Each row comes from the steps of one walk. Every step used is in the known rows, and no mark comes twice. Write the walk behind each row, first mark first.
In the rows, zero is written as 128.
Known rows
bapip/kulon/ronit/kaziged/gigedo/vosot: [180 126 155  91  91 134 138 174 158 103  47 133 139 132 132 133 102 137
 195 151 135 152 119 149 118 159 154 151 133 139 171 124  83 114 144 140
 110  95 167 175 130  63 133 147 117 135 112 108  97]
kulon/tetu: [143 150 131 146 127 132 140 149 113 124 122  99 126 149 130 132 123 128
 135 129 139 116  89 116 131 135 129 130 130 141 113 120 126 122 128 119
 113 130 151 131 126 149 142 135 139 132 110 135 113]
kaziged/ronit/kulon/bapip/vosot/tetu: [183 152 164 158 137 117 194 173 160 125  98  78 118 123 122 137  32 155
 170 135 127 118 134 130 124 167 133 100 143 163 145 103 130 137  89 105
 121 132 201 167 139 104 155 179 127 121 106 162 135]
tetu/vosot/gigedo: [125 147 126 117 131 128 170  95 142 102 151 100 138 130 136 127  95 144
 170 125 130 118 119 108 120 133 119 126 130 122 133 115  77 103 122 151
 125 145 126 132 122 144 142 177 119 132 135 138 133]
mafon/bapip: [119 124 127 153 117 145 142 143 136 132 116 121 133 111 131 128 139 119
 112 122 117 128 138 123 121 125 127 146 124 126 157 135 143 134 124 128
 136 126 111 126 128 123 131 134 129 121 151 124 148]
gigedo/vosot: [125 109 141 114 118 121 116 126 149 110  88 126 130 133 136 131 117 111
 125 131 126 161 109 135 131 132 136 137 129  99 126 130  93 138 131 123
 130 115 108 138 124 120 121 137 123 136 129 115 125]
kaziged/ronit/kulon/tetu/vosot/bapip: [178 153 132 143 119 120 195  91 143 110  88  62 112 140 133 126  38 191
 198 133 159  93  99 139 146 148 133 120 165 177 107 107  77 102 132 113
 126 143 214 161 130 149 191 158 160 145  76 164 129]
kulon/ronit/kaziged/gigedo/vosot/bapip/mafon: [180 115 127 107  79 122 132 100 186 100  59 135 126 137 117 125  60  96
 178 147 130 136 130 170 130 155 137 171 134 123 171 137  73 131 137 133
 140 114 195 177 137  91 170 150 132 141 133 129  90]
mafon/bapip/kulon: [122 139 138 150 119 148 155 179 127 128  93  95 135 105 136 130 146 143
 126 117 105 136 135 119 110 139 139 138 124 169 177 122 176 132 132 133
 138 122 103 123 135 109 134 126 124 115 152 125 153]
kulon/ronit/kaziged/gigedo/vosot: [178 114 142 100  94 130 123 138 164 106  71 157 136 139 130 133  92 117
 178 155 144 148 117 156 129 145 142 157 134  92 145 136  54 120 138 135
 110 100 177 178 124  73 126 154 122 140 108 113  96]
tetu/vosot/bapip: [119 129 102 112 124 124 155  73 141  85 103  81 124 116 123 127  97 129
 156 122 136  96 137 129 139 127 121 136 153 150 112 135 105 113 117 144
 138 153 147 127 132 155 177 152 131 139 136 141 121]
gigedo/vosot/tetu: [111 120 142 113 123 129 123 123 155  99  68 119 137 127 136 134 124 116
 115 128 125 157  88 136 135 131 135 132 141 116 134 125  85 149  98 127
 144 118 117 142 131 139 129 162 105 143 138 115 132]
gigedo/vosot/bapip/mafon: [126 109 128 122 103 113 126  89 170 106  78 102 122 127 123 126  85  88
 124 123 115 151 121 146 132 144 129 151 131 130 150 129 109 152 130 125
 161 129 127 136 137 137 168 134 135 138 152 134 120]
kaziged/ronit/kulon/bapip: [189 158 154 154 112 114 179 149 143 153 111 102 111 142 128 132  38 163
 179 137 134 133 142 131 119 153 135 104 140 124 123 110  98 128 139  99
 126 137 183 167 137  99 137 138 153 131 102 154 135]
gorofe/vosot/bapip/kulon: [105 144 118 107 109 123 146 106 170 114  67 115 124 127 131 123 117 139
 149 120 123 134 115 113 134 143 126 124 117 168 127 123 144 127 122 146
 151 152 138 134 144 131 185 128 133 136 125 118 118]
ronit/kulon: [165 129 133 132 115 129 140 129 138 136 136 139 118 131 132 125 120 178
 159 124 135 150 129 141 127 137 129 120 135 130 135 110 128 131 140 109
 127 139 149 150 127 119 129 135 144 129 105 137 140]
bapip/kulon/tetu/vosot/gigedo: [142 180 143 130 131 135 194 150 122  98 131  37 137 143 141 132  98 169
 194 122 131 113  78  89 113 152 129 119 129 171 143  95 110  92 131 145
 113 142 148 133 127 156 160 176 128 131 123 143 123]
kulon/ronit/kaziged: [191 135 128 132 115 139 144 126 147 127 131 163 129 135 116 138 111 161
 169 144 157 128 165 138 137 145 127 146 137 135 148 134 106 119 144 130
 121 127 183 159 131  90 119 142 120 130 129 122 119]
bapip/kulon: [131 143 142 121 129 131 141 168 121 127 109 103 130 119 132 129 139 155
 144 124 121 135 123 121 118 142 139 121 125 171 151 119 162 125 134 136
 128 125 121 127 135 116 126 121 124 124 129 128 129]
mafon/bapip/kulon/ronit/kaziged/gigedo: [174 147 140 139  94 160 159 197 142 120  74 120 140 110 127 130 124 154
 177 143 125 123 145 136 106 152 146 161 125 165 202 130 137 110 138 145
 116 106 174 164 135  65 137 141 122 121 131 119 122]
kaziged/gigedo/vosot: [124  99 145  97 105 120 109 141 143 108  63 119 135 134 142 122 107  87
 140 141 114 149  83 145 119 131 143 138 123  85 133 127  72 132 124 132
 118  99 122 146 121 113 134 140 128 138 111 116 107]
kaziged/gigedo/vosot/bapip/kulon/ronit: [154 124 141  94  91 121 156 146 159  86  12 105 134 129 128 128 104 140
 178 141 125 148 102 140 128 158 153 144 132 163 137 123 115 132 115 144
 132 121 158 153 139  91 170 146 138 131 118 125 108]
kulon/tetu/vosot/gorofe: [134 147 115 122 131 126 163 103 128  90 141  67 125 139 134 132  92 171
 172 132 145 100  78 124 127 134 130 113 147 110 144 126  86 109 121 146
 123 133 170 142 124 170 163 178 132 134 120 131 127]
tetu/vosot: [128 128 117 118 130 132 145 110 129 102 139  86 127 115 131 134 108 153
 156 125 134 102 134 128 126 122 125 130 144 122 124 132  97 111 116 131
 123 134 130 128 125 141 143 147 122 134 126 129 122]
mafon/bapip/kulon/ronit/kaziged: [179 146 138 154 106 156 166 178 143 125 100 123 137 109 123 140 128 171
 164 132 136 135 172 130 118 153 139 155 134 179 200 130 151 119 147 135
 130 121 160 153 138  72 123 139 118 117 152 117 142]

Write each row's walk
[156 155 116 117 115 132 193 114 145  80  90  62 128 112 117 141 105 206
 198 125 141 103 149 122 134 151 135 140 150 195 137 128 145 108 113 146
 138 158 162 133 141 124 173 154 132 127 140 140 127] -> tetu/vosot/bapip/kulon/ronit
[114 123 134 162 143 148 156 169 149 102 101 104 140  91 127 132 140 110
 100 118 113 116 128 127 125 142 125 141 129 165 178 126 177 144  75 137
 133 122 128 125 131 124 151 173 106 111 147 134 147] -> mafon/bapip/vosot/tetu
[152 140 139 144 136 121 158 172 133 115 126  84 121 127 110 141  82  84
 143 128 120 114 153 106 117 151 124 123 125 135 128 122 165 132 112 122
 109 138 154 131 134 113 151 155 123 114 141 146 111] -> kulon/bapip/vosot
[112 147 128 118 118 120 152  88 175 136 137 152 136 144 142 119 106 122
 149 129 127 144  98  95 125 134 110 118  99  93 135 111  81 121 119 145
 137 151 128 141 127 132 150 159 122 133 126 115 128] -> gorofe/vosot/gigedo
[117 130 140  96 110 116 140 128 154  92  33  98 130 129 132 127 105 115
 137 122 123 160 114 130 135 151 142 137 136 175 131 122 132 139 133 138
 147 129 113 134 140 118 159 133 128 137 142 126 130] -> gigedo/vosot/bapip/kulon
[127 130 142 165 139 137 168 156 152 119 136 128 141 112 134 123 118  92
 119 121 109 130 139 101 116 150 118 139 104 153 174 113 157 128 107 151
 121 129 121 125 123 107 142 178 118 104 150 140 157] -> mafon/bapip/vosot/gigedo
[199 140 161 157 130 110 181 176 147 144 117  91 111 130 121 135  29 150
 178 139 129 122 153 125 121 166 132 102 133 151 138 102 141 129 120 103
 107 129 194 161 133  84 147 155 145 114  99 162 128] -> kaziged/ronit/kulon/bapip/vosot
[160 144 138 164 112 152 181 185 137 130  99 112 138 108 129 141 150 190
 150 126 124 141 155 119 113 150 143 148 121 169 183 123 183 129 121 133
 135 132 130 131 138  88 132 134 134 108 153 120 149] -> mafon/bapip/kulon/ronit
[128 129 117 142 115 120 136  89 150 120 119 100 118 122 115 123  99 107
 126 119 116 118 140 141 130 136 123 141 127 157 151 132 145 142 127 130
 158 142 151 127 140 144 170 124 141 128 154 147 123] -> vosot/bapip/mafon
[177 151 129 102 100 134 154 142 147  99  56 127 132 129 114 124 100 140
 196 144 139 109 138 141 129 160 142 148 139 196 153 130 124 107 136 154
 124 126 207 167 142  83 171 140 130 134 118 135 104] -> vosot/bapip/kulon/ronit/kaziged/gigedo
[158 149 121  93  86 132 155 115 182 105  55 141 130 131 123 122  92 140
 204 147 142 121 126 136 133 156 133 145 123 161 154 131 102 107 129 154
 129 137 209 173 143  87 194 146 129 138 102 115  88] -> gorofe/vosot/bapip/kulon/ronit/kaziged/gigedo
[144 109 143  89 100 127  97 139 151 103  65 144 135 139 136 122  86  69
 152 147 125 145 106 153 125 134 144 154 135  96 148 133  47 121 151 137
 113  91 148 170 121  96 128 143 116 147 106 113  92] -> ronit/kaziged/gigedo/vosot
[133 155 129 112 132 130 174 147 122  87 122  32 127 131 138 133 100 197
 181 128 137 105  76 118 116 149 141 108 146 148 164 114 123 105 129 150
 124 128 161 142 130 159 167 171 131 128 121 130 127] -> bapip/kulon/tetu/vosot/gorofe
[150 144 142  92  92 126 131 157 142  82   4  78 131 152 133 120  74  75
 173 139 135 129  69 135 130 156 147 151 146 182 139 118  83 111 150 140
 117 105 186 171 134 117 184 146 131 153  99 130  85] -> ronit/kaziged/gigedo/vosot/bapip/kulon/tetu
[136 155 131 160 119 156 180 180 114 103  98  18 134 113 140 139 127 169
 160 114 123 106 104 103 110 138 138 146 140 169 168 115 149 105 126 130
 118 132 132 127 130 147 164 151 129 126 137 131 125] -> mafon/bapip/kulon/tetu/vosot
[ 99 135 121 117 120 132 132 102 171 120 102 130 135 123 134 128 126 133
 123 126 129 135  89 121 135 126 119 122 122 102 135 127  96 134  89 133
 147 143 139 140 135 148 161 156 112 139 124 108 116] -> gorofe/vosot/tetu
[167 143 140 131 121 136 167 167 131 127 113 110 132 123 124 141 142 204
 168 133 134 139 141 124 122 154 142 129 125 172 150 120 172 127 126 133
 126 134 145 133 137  97 127 127 130 116 135 124 129] -> bapip/kulon/ronit
[110 127 107 126 100 117 134  66 185 127 117 114 116 126 123 122  88 109
 137 122 117 126 125 130 130 134 116 138 112 120 144 130 125 142 120 129
 164 156 153 134 142 146 195 125 139 135 141 127 106] -> gorofe/vosot/bapip/mafon
[201 153 159 169 105 113 177 145 152 166 135  73 109 134 124 133  20 161
 176 132 118 131 148 137 107 158 135 112 131 125 164 104 108 140 142  88
 139 132 188 166 142 107 144 131 157 124 120 160 124] -> kaziged/ronit/kulon/bapip/mafon
[173 120 127  94  85 123 134 103 175  89  31 157 131 142 121 125  77  93
 181 150 146 134 123 156 143 150 140 162 145 127 131 140  54 123 135 142
 126 118 195 175 132  87 159 159 130 146 113 122 101] -> kulon/ronit/kaziged/gigedo/vosot/bapip
[178 141 140 129 129 111 173 159 152 111 144  94 108 130 117 131  60 152
 178 129 128 146 136 129 115 167 129  92 132 112 163 107 148 143 122 122
 123 146 182 166 135 110 150 185 141 112 126 152 141] -> ronit/kulon/bapip/vosot/gorofe
[101 134 104 108 107 119 133  69 173 117  83 141 123 133 128 121 108 110
 133 126 132 126 116 122 146 128 116 131 122 120 106 133 107 133 115 139
 150 159 144 134 137 142 184 136 135 141 130 118 117] -> gorofe/vosot/bapip
[179 137 135 105  99 126 153 128 176  89  38 132 130 132 118 139  92 148
 182 138 150 154 147 140 146 164 143 156 147 181 151 130 107 129 151 141
 142 130 170 166 143  81 150 149 121 140 142 120 120] -> gigedo/vosot/bapip/kulon/ronit/kaziged
[197 167 171 157 134 107 204 161 160 143 131 105 121 145 128 128  14 140
 187 138 127 134 141 104 115 177 125  94 122 155 144  87 111 122 119 118
 110 138 190 166 131  85 149 183 140 114 108 172 146] -> kaziged/ronit/kulon/bapip/vosot/gigedo
[190 150 137 128 117 140 156 165 141 119 117 138 131 126 119 141 121 189
 184 141 149 132 163 132 128 155 139 139 133 180 171 127 142 111 149 136
 120 125 173 156 138  80 121 136 116 126 129 121 122] -> bapip/kulon/ronit/kaziged
[167 137 155  94 100 140 144 174 167  89  36 121 146 126 132 136 108 151
 184 148 133 149 100 149 122 160 153 144 140 149 177 123  77 122 116 144
 123  99 176 180 137  82 136 171 100 140 118 111 100] -> bapip/kulon/ronit/kaziged/gigedo/vosot/tetu
[130 149 108 133 123 127 168  93 125  82  95  50 119 139 123 131  89 136
 163 122 147  86  96 118 143 130 120 138 157 158  98 126 107 105 120 135
 125 156 172 130 130 179 194 160 143 143 120 145 111] -> kulon/tetu/vosot/bapip
[140 154 138 146 142 126 165 171 139 100 113  71 126 122 110 141  86  96
 133 124 119 109 129 103 124 151 121 116 133 147 128 121 157 140  78 125
 122 140 160 135 139 133 158 180 107 119 148 147 115] -> kulon/bapip/vosot/tetu
[184 165 154 151 128 122 206 112 143 131 135  75 127 153 149 125  40 208
 213 136 152 112  78 119 125 153 127 106 140 146 133  86  45  94 129 123
 112 137 195 167 120 137 152 186 146 137  77 161 138] -> kaziged/ronit/kulon/tetu/vosot/gigedo
[169 155 114 135 108 129 175  94 133  90 102  59 112 140 127 127  81 182
 196 118 154 106  94 132 140 142 122 129 166 160 108 111 104 109 133 119
 125 165 189 154 129 170 187 165 158 144  98 159 118] -> ronit/kulon/tetu/vosot/bapip
[155 133 138 112 102 121 164 131 164  95  36 111 131 129 125 137 115 162
 165 130 137 161 131 131 140 161 144 141 135 178 137 125 136 135 125 137
 145 139 143 144 141 101 158 143 134 130 139 120 130] -> gigedo/vosot/bapip/kulon/ronit
[114 105 137  99 120 110 124 107 158 102  95 134 130 134 138 125 104 125
 131 136 129 164  95 144 129 137 138 117 132  85 154 132  75 145 133 145
 144 110 116 150 127 125 125 160 124 134 138 107 140] -> gigedo/vosot/gorofe
